Known rows, with every way that one mark hangs from another
J_30(J_869(J_511(J_746(J_722)) J_872)): [ 10  27  -2  14   1 -26   9  -5   1  14   5 -20  -3   2  12  24  -1   6
 -13  13  -3  33  -6  -5  12]
J_869(J_30(J_182(J_973)) J_781 J_872): [-29 -17 -14  -1   5   3  16   2  -4 -13  -5  11  20   8 -23 -15  -7  16
  11  -8  19  -9   6  -7 -12]
J_722(J_746(J_511)): [  7   6  30 -22  25   8 -39  -9  -1 -19  12  -4  -1 -21  31 -17   5 -12
   2  11 -25  17 -23  13   9]
J_511(J_746(J_722) J_869(J_30(J_182))): [ 26 -13   7   3  -9   0  -5 -22 -11  -1   5  26 -28  -4  -3 -18  21  15
   3  31   6  -9  -3   4  10]
J_869(J_781): [  2 -15  -2  -5   4  -6  -9   1  -8  22  -8   4  13  -8   4  -6  -8 -19
  12  -4  -7  -4  -8  11 -12]
J_781(J_869(J_30(J_182(J_973)))): [-10 -34   8 -22  18   9 -17 -28  -7 -32 -13  25  13  -9  -8 -17  -4   1
   6  -7  32 -17  -6 -10  11]
J_781(J_869(J_511)): [  5  -3   1 -18  15  -1 -25 -12   6   4  -8 -12   7 -14   6  15 -13 -24
  -2 -20   8  -2  -1  -4  11]
J_869(J_30 J_781): [  7 -11 -16  -3 -12   5  12   8   2  19   4   5  12  15 -10   3  -9 -15
   1   1  -2 -19  -4  -1 -18]
J_781(J_869(J_511(J_746(J_722)) J_872)): [ 11  14 -13 -16  39 -28 -20 -29   9   7   3 -27  -1 -20  -6  21  -5  -4
  -5   5  10  22 -10  -7  10]
J_511(J_869): [ 13 -17  25   6  -9  -7 -15   3 -13   6 -17   5 -10  -1  20 -19  12  -6
   9  -3  -7   3   1  23   8]
J_182(J_973(J_683)): [-37 -19  31  26  30 -18 -37  -2 -24 -16 -20   4  30 -13   8 -34   4  -9
  13  -7  16   9 -15   4   4]
J_30(J_182(J_973(J_683)) J_869(J_511)): [-47  -2  29  36  -2  -3  -9   1 -19 -23 -23  20  23 -18  13  -5   2  -3
  -2 -18  27   5   1 -12  15]
J_781(J_869(J_30(J_182(J_973)) J_511)): [-13 -12  -6 -16   6  20  -4 -21  -2 -25  -1  14  14 -13 -10   3  -8   3
   0 -24  30 -20   7 -21  10]
J_746(J_722): [  2 -11  18   3  17 -21 -39  -9  -2  24   7  12  -3 -15   8 -30  -7 -21
  13  12   8  -1  -8  15  21]
J_746(J_511 J_722): [ 18  11  13  -5  18 -16 -29 -10   4  16  20  10 -13 -25  23 -27  -3 -13
   7  18 -11   3  -5  12  27]
J_722(J_746): [ -9 -15  35 -13  26   3 -50  -9  -6 -10   0  -1   9 -11  14 -20   1 -21
   8   5  -7  12 -26  16   4]
J_722(J_746(J_511(J_869))): [ 16   7  35 -12   6   9 -16  -9 -10 -15   2   3 -20 -18  37 -12  24  -5
   1   6 -26  18 -19  26   4]
J_973(J_182): [  9   0   8  17  -3  -1 -54  14  -6   3 -11 -13 -10   7  20 -26  -7 -11
  -3  -8  -7  -1 -17   7   7]
J_869(J_30(J_182) J_511 J_872): [-17   5  -8   3  -2  13  -9  21  26 -15  10 -10   2  15 -22  -2 -19   8
  -7  -5   6 -14  27 -19  17]
J_872(J_869): [ -4 -15  27  10   7   0 -24  15  -5   2  -4  -2  -4   0   3 -17   1   1
  11   5 -11   9  -6   9  -1]
J_869(J_30(J_182(J_973)) J_872): [-28 -19   9   1  15   1 -12   4   0 -33  -3   6  14  11 -14 -32  -7  21
   8  -1  19  -4  11  -8  12]
J_869(J_781 J_872): [-11  -8  -6  -4  14 -19  -5  11   3  15 -10 -14  12   4  -7  -3 -11 -10
   8  -5  -6   9   0  11 -11]
J_869(J_30 J_511 J_781 J_872): [ -9  20 -35   6 -11   6  31  26  19  20  13 -25  13  24 -24  27 -16  -4
  -9 -16  -2  -9  15 -13 -17]
J_746(J_511(J_869(J_30)) J_722): [ 30  20   4   6 -19  -4  16  -3   4  17  22  17 -33   2  16 -14  16   0
  -4  17  -6 -10   3  13  14]
J_781(J_869): [  8 -25  16 -24  24 -14 -36 -20   1  -4 -18   1   7 -12   9  -5  -9 -23
   4  -3   9   1 -13   7  12]
J_781(J_869(J_30)): [ 13 -18   2 -21   9  -3 -15 -14  11  -5  -6   1   5  12  -7   3  -9 -19
  -7   1  13 -13  -9  -6   5]
J_30(J_182(J_973) J_869(J_511 J_872)): [-32   5  16  14  -6  -3   6   7  -7 -23 -15   2  12  -4  12   0  -6  17
  -1 -22  17  15  15  -8  19]
J_511(J_746(J_722) J_869(J_30 J_872)): [ 21   9  -3  11  -1 -21  12  -5   0   8   6  -9 -20  20  -6  -3  19  17
  -5  27   0  13  -6   8   0]

Rows
[  4  23 -30   3  17 -19   7  -5   0  32  14 -24   6 -14 -11  21  -5   1
   5   6  -6  17  -5  -3 -14] | J_869(J_511(J_746(J_722)) J_781 J_872)
[  9   8   9  -3 -13   7  11  12  15 -26   1   4 -30  13   3 -14  10  21
  -8  11 -12  -5  25   4  17] | J_746(J_511(J_869(J_30(J_182) J_872)))
[ 32  -7  16   6   5 -20 -15 -22 -21  16  -4   6 -21 -17  19 -15  24   3
  10  23  -7  15 -15  20   6] | J_511(J_746(J_722) J_869)
[-14  15 -22   4   3  -7   8  19   9  23   0 -26  14   0  -9  19 -16 -10
   2 -21  -7   4  11   0 -12] | J_869(J_511 J_781 J_872)
[ 14 -13   6   1  -5   3   1   1   0 -29 -12  -5 -18  18  -7  -6  15  31
  -3  21  -8   7   8  -2   2] | J_511(J_746 J_869(J_30(J_182) J_872))
[-20   8 -29   0 -12  14  17  20  20   6   9  -6   8  12 -32  16 -19   2
  -5 -12   7 -20  23 -16  -8] | J_869(J_30(J_182) J_511 J_781 J_872)
[ 27   8   0  -4 -17   1  23   2 -12  18  -6   8 -16 -14  27   2  16  -3
   5  -3 -27   1   1  22 -12] | J_746(J_511(J_869(J_781)))
[ 12  18 -20   4   6   5   4  15  13 -11  14 -42   7  24 -10  18  -8  18
 -14   8 -15  10   7 -24  -4] | J_869(J_30 J_511(J_746) J_872)
[  0  20  10 -13   6  -2  17  -2  -5  -2  -2 -11 -13  -8  18   9  21  -2
   1  -1 -26  25 -15  28 -19] | J_722(J_746(J_511(J_869(J_781 J_872))))
[-15   2 -18  11 -25  34  26  21   7  10  13  11  -4   2 -31  20  -6   7
   2  -8   0 -24  13 -17 -21] | J_872(J_869(J_30(J_182) J_511 J_781))
[ 20   1 -10  -8 -32  22  34   0  -1   1   4  27 -22  -2   5   0  14   8
  -1   5 -14 -23  11   6  -8] | J_746(J_511(J_869(J_30(J_182) J_781)))
[-15 -26 -10  -3  -5  16  11  -7 -14  -8  -2  29  19  -6 -13 -18  -3   7
  14  -7  16 -22  -2  -6 -13] | J_869(J_30(J_182(J_973)) J_781)
[  3 -31   6 -27  11   6 -27 -20  13 -21  -9  20  -1  -1 -13  -8 -10 -12
  -2   5  21 -23  -1  -9  16] | J_781(J_869(J_30(J_182)))
[-15 -28  12  -1   4  15 -17  -5 -11 -27  -1  25  13  -1  -3 -35  -4  11
  12  -2  18 -17   4  -8  12] | J_869(J_30(J_182(J_973)))
[ 33  10   7   0 -24  10  18   9   3  -5   8   4 -23  15  21  -5  14   5
  -9   8 -21  -7   6   7   6] | J_746(J_511(J_869(J_30)))
[-22   9  -7   6 -20  -4  23  12   8   9 -14   2   6  -1  -1  28 -14  -3
  -8 -17   5   4  16  -5  -1] | J_30(J_182 J_869(J_511 J_781 J_872))
[ -2 -10  -2 -19  19 -15  -9  -4  23 -12  -8 -17   6  25 -17   6 -12 -10
 -11   1  15  -1  -2  -6   5] | J_781(J_869(J_30 J_872))
[ 15  -8 -11   7 -34   6  36   8  -8  22  -6  12  -5  19  -3   8  11  -7
   1  -5  -4 -17   1  13 -23] | J_511(J_869(J_30 J_781))
[-17 -12   8   0 -10 -15  12   5   2   3 -24  14   5   4   1   8  -9  -4
  -1   0   6   7   4   7   0] | J_30(J_182 J_869(J_781 J_872))
[ 18  14 -26   2   7  -6   2 -16 -11  40  17  -7   5 -28   0  17  -2  -9
   8   6  -7   5 -12  -3 -13] | J_869(J_511(J_746(J_722)) J_781)
[ 17  21 -19   0 -23  -1  51  17   9  10   4  -9 -16  24   1  14  11   9
  -9   1 -21  -1  11   8 -19] | J_746(J_511(J_869(J_30 J_781 J_872)))
[ 11  20 -42   0  -4   6  32  13   9   9  13 -36  14  20 -20  36  -8  12
 -12   1 -15   6   3 -21 -28] | J_869(J_30 J_511(J_746) J_781 J_872)
[ -7  16 -23  17 -27  25  39  28   6  25  17  -7   3  15 -23  29  -4   1
  -3 -12  -8 -14   4 -13 -31] | J_872(J_869(J_30 J_511 J_781))
[ 14  16 -31  12 -19  28  41  16  -4  13  17 -19   3  11 -18  40   6  18
  -6   4 -22   0  -8 -22 -42] | J_872(J_869(J_30 J_511(J_746) J_781))
[ 19  15  20 -11 -10  21   7  -3  -2 -18  14   4 -21   6  24  -2  24  -1
 -10  10 -21   5 -16  13  -1] | J_722(J_746(J_511(J_869(J_30))))
[  9  26 -24   9  11  -9   2   3  15  11  27 -28  -1  12 -16  13  -6  10
 -10  17   0   9   2 -16   6] | J_869(J_30 J_511(J_746(J_722)) J_872)
[ -8 -11  -9   3 -23   3  28  11   4   3 -12  14 -11  17 -21   0   5   9
   1  -1   7 -14  17   8 -12] | J_511(J_869(J_30(J_182) J_781 J_872))
[-19   7  15   9 -12  -4  -3  15  12 -10 -11  -3   0   5   8  10 -14   2
 -10  -9   5  10  20  -6  24] | J_30(J_182 J_869(J_511 J_872))
[-45  -5   8  29   8  14 -15   7  -8 -26   0  12  24  -6 -16 -17  -2   3
   0 -13  28 -19   8 -24   9] | J_869(J_30(J_182(J_973(J_683))) J_511)
[ 21  11  -5   4  18  -8 -25 -12  -7  19  18 -11  -1 -24  10   1  -1  -3
   4  12  -6  10  -9  -5  11] | J_869(J_511(J_746(J_722)))
[-30 -15   9   6  -5 -14  22  -3 -17 -10 -27  18  18  -4   6  -3  -1  11
   8 -13  18  14  -1   6  -5] | J_30(J_182(J_973) J_869(J_781 J_872))
[-20  -1   0  10 -24  12  29  -6 -23   3 -14  26  18 -21  15  15  -3   2
   5 -28  14  -2   3  -6  -7] | J_30(J_182(J_973) J_869(J_511 J_781))
[  2  17  32 -10  15  -4 -12  -1   1 -21  -2 -17 -19  -5  27  -8  21   4
  -2   4 -25  30 -10  26   5] | J_722(J_746(J_511(J_869(J_872))))
[ 27  12 -23 -15  12  -3  -3 -30   8  11  19  -8  -3  -7 -11  27  -2  -7
 -12  11  12  -4 -14 -19   4] | J_781(J_869(J_30 J_511(J_746(J_722))))
